Each row was made from one small tree. Brackets hold a mark, then the marks that hang from it, in alphabetical order. Every link used is in the known rows. Write each row's tree.
Known rows:
(kolog tabig): [-10.1 -27.0  44.5   3.3  45.0 -35.9 -28.6  -0.8 -20.4 -15.0 -47.0  20.5
   5.9  23.4  -3.6 -34.6  -7.0 -18.9  32.4 -14.5 -12.1  11.3  33.5]
(tabig kepog kolog pilog popa): [ 13.4  10.9 -40.4 -14.2  10.1  -9.3  35.5  -6.7 -34.5 -28.1  28.0   6.2
 -24.0  25.0  20.8  17.0 -14.9 -33.8 -31.6  56.5  20.2  -8.5 -46.5]
(leto kepog pilog): [-15.2   7.8  20.5  -6.4 -15.9   1.7  -2.5  -3.6 -37.3  -0.1  -9.9   8.4
  -5.0 -16.9 -20.8 -13.8  24.3  47.1  -4.4 -28.5 -47.5 -11.0 -12.1]
(kepog (leto nezir pilog)): [ -8.1   1.7  -0.3  30.6 -30.7  15.0  -7.7   0.2  28.0  -1.5 -11.7   5.9
   9.5 -35.7 -32.0  14.9  19.8  -0.4  18.9 -35.0 -23.6   2.5  56.5]
(beda (kolog tabig)): [ -7.0 -29.8  38.2  18.7  24.3  -4.7  -0.3  11.7 -24.8 -23.0 -59.5  -2.7
   1.4  11.9  -2.0 -57.7  18.6  -3.1  41.1  -3.7  -8.2   6.9  24.9]
(pilog (tabig (kepog leto) kolog popa)): [  4.0  27.4  -8.9 -24.8   0.8 -17.7  15.4  -2.6  -0.8 -14.3  18.7 -28.7
   6.4 -13.7  11.7 -10.9 -27.2  17.2 -12.1   7.6  35.5  18.6 -62.5]
(pilog (tabig popa)): [ -0.3 -23.8  12.3 -22.7  30.3 -46.9 -15.0 -12.1 -14.2 -20.1  -4.2  14.2
  11.3 -46.0   5.7 -39.3   4.8  14.1  18.3 -12.5  18.2  39.1  -6.3]
(pilog (tabig (kepog (leto nezir)) kolog popa)): [  5.5  12.9 -27.7 -10.3 -16.0   1.0  12.0   5.1  31.9  -2.8  18.9 -22.6
   9.6 -24.7  22.1  -1.9 -10.5  -5.9  -7.4  19.1  44.6  19.1 -33.9]
(kolog (tabig kepog)): [ -4.4 -12.8  29.0 -11.1  49.3  -7.9 -26.7  11.7 -29.8   2.5 -41.3   5.7
  -2.2  57.8   9.4 -18.0 -25.1  -6.7  15.9   9.6  -9.2 -10.0  -5.5]
(kepog (leto nezir (pilog tabig))): [-15.1  -3.8   9.4  20.2 -22.5  22.2 -38.8  10.8  30.1  -1.1 -10.1   7.3
  34.8 -55.0 -16.4  -3.1  23.7  20.0  13.5 -41.9  -5.6  20.0  29.3]
(kepog (leto (pilog (tabig popa)))): [ -7.2  -6.5  15.9 -15.4 -12.0 -29.3 -13.3 -26.1  13.6  -9.1  24.6   4.6
  22.3 -55.3 -11.0 -10.2   8.2  43.8 -17.6 -52.1  -3.1  22.1   3.6]
(kepog (leto nezir (pilog (tabig popa)))): [ -4.4 -19.8  -1.1   1.7 -32.0 -11.8 -12.6 -19.7  48.2  -0.2  22.3   9.2
  25.2 -68.1  -0.8   3.4  28.3  19.9 -14.3 -43.6   3.8  22.5  32.4]
(pulo (tabig kolog)): [ -8.6  14.1  16.9   1.4  30.3  -3.0  11.7   6.9 -25.4 -11.3 -16.5   4.9
   5.1  13.2 -18.6 -32.0 -10.7 -13.9  36.2  11.5  12.1  14.4  19.0]
(nesi popa): [ 13.8   6.2  28.2  24.3  25.7  -2.0 -15.9  34.0 -33.8 -16.6 -21.5  24.7
   2.9 -21.2 -29.3 -59.9  15.3 -14.3  39.4   0.9 -20.9  24.2  20.4]
(pulo (leto kepog) (tabig kolog)): [ -6.6  41.6  26.1 -10.8   3.4  16.4  -1.1  -0.7 -25.4  43.5  16.7 -41.5
   0.4  18.8 -16.3 -45.9  -3.9  10.4  33.5   0.8   5.9  16.9 -34.6]
(pilog (tabig (kepog (leto nezir)) popa)): [  6.6   0.9 -17.9 -12.0  -2.6  -1.1 -11.6  11.1  39.0  16.6   8.3 -12.9
   9.5 -27.7  15.5   2.6   1.2   9.6  13.1   5.4  27.1  16.9 -14.1]
(kepog (leto (pilog (tabig kolog popa)))): [ -7.6   7.4   8.9 -12.3 -28.2 -28.6  12.2 -29.2   8.1 -28.9  33.3  -5.9
  20.7 -52.0  -5.1 -12.9  -1.6  29.6 -38.2 -37.9  13.7  24.8 -17.1]
(kolog (tabig (kepog leto) pilog popa)): [  8.0  -6.3  -0.1 -14.8  19.8 -27.8  -5.1 -10.4   8.9  13.3  19.2   8.4
  -6.7  51.0  28.4  30.8 -13.1 -22.3 -22.4  22.7  -1.4 -19.6  -9.5]
(beda fiza): [ -1.9 -29.1  14.5  13.5  23.0   1.7   4.3  11.2 -19.4 -13.0 -56.5   6.9
 -22.4 -22.0  -8.0 -17.3  -4.7  14.6  40.8 -14.4  12.4   5.8  14.9]

Which tree is each row?
[ 12.7 -36.6  -5.1  11.7  -8.7  23.5  40.3   6.8  17.1  15.8  -8.1 -19.0
 -30.6  33.8  50.2  14.6   9.9  11.4 -22.6  28.7  23.6 -32.3 -23.4]  (beda fiza (kolog (tabig (kepog leto) pilog popa)))
[ 13.2  33.0 -39.3  -7.3  -7.9  -8.8  38.1  -5.5  -9.0 -15.3  33.8 -11.0
 -20.0  18.3   9.6  33.9 -20.0 -24.0 -22.8  45.5  19.2 -12.0 -43.6]  (tabig (kepog leto) kolog pilog popa)
[ -4.3  31.1   0.8   0.6  -7.3  23.9  -6.0   9.4 -14.6   5.6 -10.0 -10.1
  -1.9   9.3 -30.7  16.9 -15.8  36.1  -4.4 -23.5 -27.5 -19.5 -12.3]  (tabig (kepog (leto pilog)))
[ -6.7  19.2  -3.3   7.5 -13.4  54.8 -10.3  17.9  31.8  48.1   5.1  -5.3
  10.5  20.8 -19.1  27.9   4.3  19.7   3.8  -9.4 -12.6 -24.5  37.6]  (pulo (tabig (kepog (leto nezir pilog))))
[  7.1 -29.7  19.6 -28.9  39.2 -44.9  -1.2 -20.0 -12.5   3.6  -8.0   7.2
 -12.4  46.8  25.1 -12.3 -21.6  -9.1  -8.1   8.4   1.2  -5.7  -2.2]  (kolog (tabig kepog popa))
[  1.5 -45.5  14.2  -8.4  35.7 -51.6  -7.7 -24.2  -9.7 -14.1   7.3  38.9
  -3.3  25.3  28.0  -1.2  10.1 -43.3 -11.2  13.6  -1.2   3.8  25.8]  (kolog (tabig pilog popa))
[  3.6  23.0 -38.4  24.3  -2.8  40.9 -13.4  38.5  14.4  13.1 -11.1   4.0
  -5.3  17.4  -0.6  42.2   6.5 -33.7  24.9  41.1  -0.7 -18.5   2.5]  (tabig (kepog (leto nezir)) pilog)
[ 14.1  -2.8 -31.9 -17.0  24.2 -10.8   9.8  -3.1 -30.6  -5.5  16.9  18.5
 -22.0  21.2  14.4  19.3  -6.0 -15.8 -11.3  42.8   3.0 -12.3 -28.7]  (tabig kepog pilog popa)
[ -2.6  31.2 -24.4  18.2 -40.7  44.1  20.8  10.5  11.9  -3.0   1.5 -18.4
  -1.4   0.3 -14.6  27.0  -7.9  -4.6 -18.7   1.6  -2.3 -17.6  -0.2]  (tabig (kepog (leto nezir pilog)) kolog)
[  1.9 -12.6  21.2 -21.1  -3.7 -27.7   3.1 -31.9  14.7  17.5  22.3  -3.6
  -1.4  31.9   8.4  17.5 -17.4  21.2 -45.3 -29.1 -22.0 -22.2   4.4]  (kolog (tabig (kepog (leto pilog)) popa))
[  0.2  26.0 -28.7   2.1  21.9  24.4   9.2  25.2 -52.9 -29.2  -6.9   6.0
 -15.7  37.7   5.6  10.9 -17.9 -35.3  -6.3  58.2  11.1 -14.0 -48.3]  (tabig kepog kolog pilog)
[-13.5  -6.5   2.5   9.3 -36.4  20.7  -3.8   4.8  -4.6  10.4  -7.2   9.8
  -1.3 -26.8 -11.4   0.7  42.2  23.4  -0.3 -19.3 -38.6 -10.6  17.2]  (leto kepog nezir pilog)
[  7.8  15.5 -33.2  -1.3 -51.4   9.5  44.8 -20.4  31.5  -1.8  38.4 -17.2
  -9.3 -12.7  -0.1  31.5  -3.5  -3.4 -43.4   1.8   6.9 -13.5   1.8]  (tabig (kepog (leto nezir pilog)) kolog popa)
[ -1.5  18.5 -14.8  15.5 -28.6  39.1  -4.5  14.5  19.9  15.5  -9.1  -8.5
   1.1  -2.7 -18.8  28.5  -0.2  11.4   0.4 -13.5 -19.9 -19.9  17.2]  (tabig (kepog (leto nezir pilog)))
[  8.1 -20.5 -16.2   2.0  -0.1  -6.9  -5.6  -2.3  43.3  24.3  18.9  10.5
  -3.3  41.4  38.9  43.2   1.9 -45.8 -15.3  31.3   7.8 -19.4  20.3]  (kolog (tabig (kepog (leto nezir)) pilog popa))
[  1.6 -10.0   4.0  23.8 -15.0  29.9 -26.8  -9.1   8.5  20.1   0.1  -6.4
   7.5 -24.8 -32.0 -17.3  15.7 -13.7  21.4 -37.0 -12.4  20.7  40.4]  (pulo (leto nezir pilog))
